Each row comes from the steps of one walk. Every step used is in the known rows, and no mark comes twice. Write the walk behind each row, first mark first.
In the rows, zero is written as 128.
Known rows
lakob giser nodor nunu: [150 116  76 178 171 127 132 157 159 131  92 114 127 159 140 130 139 135
 134 133 150 168 193 144 136 161 153]
vifome rotazak nunu: [204 106  97 157 137 136 129 138 159 144  89 100 138 110 120 148 135 157
 128 169 155 126 175 121 118 136 140]
zefur giser nodor gasun: [175 113  67 182 141 134 131 133 156 123  96 101 139 129 136 137 166 141
 109 135 171 138 170 130 140 181 150]
rotazak gasun nodor: [156 141 105 154 104 134 158 116 138 123  78  95 119 100 170 133 152 159
 107 151 166 109 152 123 117 195 132]
gasun rotazak vifome: [186 113 107 176 135 128 131  77 157 126  60 102 139 102 147 138 149 136
 113 144 147 141 153 141 135 159 112]
gasun gatuk vifome rotazak: [186 109 110 171 117 109 121 100 131 134  72  93 149  86 147 134 158 161
 129 166 163 115 148 142 123 173 130]
gatuk gasun rotazak nunu nodor: [185 175 134 172  98 145 150 103 179 107  28 108 153 103 122 140 159 152
 102 169 157 133 149 141 109 157 112]
gatuk vifome rotazak gasun nodor nunu: [188 118 118 173 100 130 135 108 140 119  47  95 133  77 154 146 131 174
 148 172 168 123 154 113 124 166 125]
gasun gatuk vifome: [179 118 105 170 107 109 122  94 132 129  71  90 154  99 157 128 160 148
 119 158 157 116 140 147 120 185 131]
vifome rotazak gasun: [174 109 114 163 138 141 138 140 141 139 107 105 129  99 139 151 148 167
 128 170 166 127 168 128 120 167 134]
gatuk gasun rotazak vifome: [185 141 125 183 113 135 133  96 166 110  53 100 154  85 132 132 168 139
 112 156 163 151 139 153 113 178 105]
rotazak gasun nodor giser lakob: [153 135  98 147 103 149 156 120 146 133  78  88 109 108 176 143 136 158
 107 153 188 120 133 129 128 211 131]
zefur giser nodor vifome rotazak nunu: [180 102  65 170 142 135 118 127 174 129  71  93 137 117 130 123 147 148
 125 153 160 173 174 114 154 162 153]
lakob giser nodor gasun rotazak: [158 130  81 192 168 125 146 144 154 118  91 123 129 149 132 147 156 142
 114 132 161 142 190 146 135 174 136]
gasun gatuk vifome rotazak nunu: [203 119 107 167 108 114 119 103 135 128  55  89 148  87 137 133 154 161
 129 176 161 109 149 130 118 164 134]
rotazak nunu nodor: [196 144 106 149 103 130 138 113 169 135  53 100 130 138 129 141 140 147
 109 174 136 139 169 131 122 142 149]
nodor gasun: [186 122 112 181 112 132 129 133 138 119  96 106 137 144 142 154 162 158
 104 155 167 114 159 151 109 191 140]
gatuk vifome rotazak: [193  87  97 177 126 119 128 108 152 144  92  99 155  86 137 154 132 149
 145 159 158 138 155 133 132 154 122]
gatuk gasun nodor vifome rotazak: [163 137 123 170  95 124 138 117 165 119  54  94 136  90 147 123 159 171
 120 162 171 158 146 145 117 196 116]
gatuk vifome rotazak gasun nodor: [187 111 105 171 106 122 143 104 142 130  70  95 137  68 150 150 136 165
 141 166 168 122 151 118 128 171 120]
vifome rotazak gasun nodor: [169 120 110 158 128 133 152 128 140 137  89 101 117  87 150 145 147 176
 126 162 170 114 168 118 122 172 129]
giser nodor: [173 129  81 167 162 121 148 124 161 145  95 113 125 130 134 143 152 138
 111 127 146 160 185 127 127 176 140]
gatuk gasun: [168 133 114 173 114 137 135 132 164 126  95 100 160 107 133 133 166 138
 113 154 165 146 142 159 104 188 123]
giser nodor vifome: [168 125  93 172 144 118 130 114 168 134  71 108 120 140 142 131 148 150
 113 141 143 196 181 127 137 192 143]
nunu nodor: [162 128 115 158 117 119 145 103 161 147  79 109 129 140 147 145 148 151
 111 158 137 156 169 154 135 157 140]
zefur giser lakob: [133  86  41 170 123 144 125 118 168 148 146  83 154 116 156 142 141 113
 123 145 179 156 139 139 159 180 158]
lakob giser nodor: [148 108  61 175 178 118 142 153 161 144 120 113 133 145 136 136 147 124
 125 127 149 168 191 149 140 168 147]
gasun rotazak nunu nodor: [187 156 118 162 116 142 153  86 173 121  30 112 139 124 136 148 138 154
 102 158 140 120 167 125 131 131 123]
nodor nunu rotazak: [189 134 130 180 139 157 125 137 164 111  63  97 132 157 161 144 145 155
 130 154 136 140 171 147 108 161 132]
nodor vifome: [158  98 108 169 113 126 113 112 161 131  82  95 141 141 160 126 140 150
 117 157 147 180 154 150 137 190 138]
nodor gasun rotazak: [183 138 124 189 118 141 141 109 143 106  68 115 141 135 143 160 159 164
  97 148 168 100 160 143 115 179 120]

Write each row's walk
[202 126 125 186  99 115 118 115 120 110  63 100 138 110 139 149 171 178
 116 176 177  98 151 145 109 193 136]
nodor gasun gatuk vifome rotazak
[215 113 107 180 148 133 123 115 166 126  85  85 128 126 151 145 166 130
 123 157 129 161 164 158 116 177 120]
nunu rotazak vifome
[173 139 118 166  95 127 131 108 122 112  67  90 139  92 161 130 165 158
 115 175 167 109 137 133 113 202 135]
rotazak gasun gatuk vifome
[162 147 109 166 100 126 152 118 162 124  72  96 144  92 147 126 164 150
 110 145 169 131 143 148 106 193 115]
gatuk gasun nodor
[211 115 118 148 130 139 134 132 166 150  55 102 123 125 121 151 130 173
 123 179 157 134 171 134 128 132 136]
vifome rotazak nunu nodor giser
[176 140  78 186 157 129 144 147 159 112  74 119 128 149 123 146 153 142
 113 141 159 137 191 134 129 164 142]
lakob giser nodor gasun rotazak nunu
[189 175 125 177 152 144 139 134 153 102  36 105 102 144 150 136 168 167
 117 155 143 144 187 121 107 186 140]
giser nodor nunu rotazak gasun gatuk
[211 132 121 163 114 130 133 130 156 132  59 107 122 125 114 158 146 179
 121 189 154 127 181 127 119 139 146]
vifome rotazak nunu nodor gasun
[160 129  80 185 159 112 133 153 140 122  96 113 123 152 134 135 169 145
 113 142 163 141 187 153 127 190 152]
lakob giser nodor gasun gatuk
[144 104  72 178 165 116 128 144 165 135 100 109 129 153 143 126 143 133
 127 138 148 195 186 150 148 182 148]
lakob giser nodor vifome
[208 126 129 182 135 147 109 124 161 108  48  88 122 146 158 136 150 149
 136 164 134 159 166 149 112 165 133]
nodor nunu rotazak vifome
[192 147 125 164 133 159 160 132 160 116  61  88 113 126 176 149 157 164
 109 151 156 112 152 145 111 197 106]
nunu rotazak gasun nodor giser
[213 112 105 168 105 119 130 101 162 137  55  98 145  92 124 154 129 158
 142 181 149 140 162 122 131 136 131]
gatuk vifome rotazak nunu nodor
[191 103 107 175 114 128 133 112 143 131  85  98 147  78 142 154 138 157
 142 173 164 132 152 123 126 168 125]
gatuk vifome rotazak gasun
[197 152 129 180 122 144 140 118 145 103  66  88 133 111 165 146 175 156
 116 173 146 115 152 144 104 199 118]
nunu rotazak gasun gatuk vifome
[183 153 118 170 130 150 162 125 157 112  75  92 117 118 172 149 164 158
 111 154 145 115 165 137 108 193 115]
nunu rotazak gasun nodor
[163 111  70 175 148 143 125 131 165 127  79  98 139 131 145 124 149 137
 126 133 161 152 173 124 144 160 153]
zefur giser nodor nunu
[192 127  95 168 147 122 127 124 171 133  57 107 114 128 123 136 142 165
 121 160 145 187 190 111 136 171 146]
giser nodor vifome rotazak nunu
[177 155 140 170  93 112 135 104 135 120  50 108 118 148 145 145 175 178
  96 177 153 125 165 159 119 184 147]
nunu nodor gasun gatuk
[188 142 121 176 140 158 148 137 158 114  94  95 129 131 161 154 165 148
 113 162 142 128 164 145 106 189 121]
nunu rotazak gasun
[178 149 110 165 127 161 160 127 165 121  79  85 107 125 177 159 151 155
 111 157 165 125 147 139 119 208 116]
nunu rotazak gasun nodor giser lakob
[205 151 121 182 105 146 138 113 149  99  47 111 140 135 131 157 155 164
  96 160 166  92 161 129 109 167 127]
nodor gasun rotazak nunu
[161  94  83 152 132 152 132 127 166 162 113  89 131 141 160 156 122 134
 114 145 186 152 128 156 141 193 134]
nodor giser lakob
[210 154 118 160  88 130 135 119 158 118  44 103 125 147 124 149 150 162
 101 183 147 126 169 132 113 155 153]
rotazak nunu nodor gasun
[162 102  54 171 156 134 135 126 167 140 106  98 145 120 141 128 155 127
 117 126 161 152 169 129 149 167 147]
zefur giser nodor
[155 113  79 146 116 135 153 109 162 155  83  87 115 120 175 144 124 149
 110 131 185 129 134 142 141 195 126]
gasun nodor giser lakob
[153 116  99 159 101 115 138  96 157 130  58  92 123 120 176 120 139 163
 112 141 154 152 155 137 138 192 129]
gasun nodor vifome
[219 137 122 181  89 119 116 118 125 103  47  96 138 110 130 147 168 179
 115 186 175  92 152 134 103 185 140]
nodor gasun gatuk vifome rotazak nunu
[224 122 115 177  93 120 127 106 153 123  46 101 140 100 120 161 137 168
 135 189 158 130 162 123 123 147 133]
gatuk vifome rotazak nunu nodor gasun
[151 137 114 157  90 132 145 109 142 115  58  91 114 107 177 124 148 169
 109 161 164 137 150 124 126 209 134]
rotazak gasun nodor vifome
[186 158 147 177 123 159 125 138 144  94  42  93 121 146 168 135 162 170
 124 173 147 122 164 140  99 182 136]
nodor nunu rotazak gasun gatuk
[176 166 133 176 103 143 146 127 168 101  39  94 134 110 155 129 164 162
 120 154 161 133 150 148  97 188 113]
gatuk gasun nodor nunu rotazak
[161 142 120 158 109 134 135 122 122 119  81  94 130 109 161 126 171 160
 104 169 165 108 147 137 108 204 143]
rotazak gasun gatuk
[157 143 120 169  87 123 138 111 167 114  51  92 140  99 155 118 161 160
 111 155 167 158 140 150 115 205 118]
gatuk gasun nodor vifome
[180 147 120 165  86 127 135 120 170 113  36  91 135  90 138 121 155 171
 118 172 170 150 146 133 112 187 122]
gatuk gasun nodor vifome rotazak nunu
[160 107 104 160 113 114 138 102 157 136  61  94 118 106 166 126 137 177
 122 150 157 151 163 130 140 181 127]
gasun nodor vifome rotazak
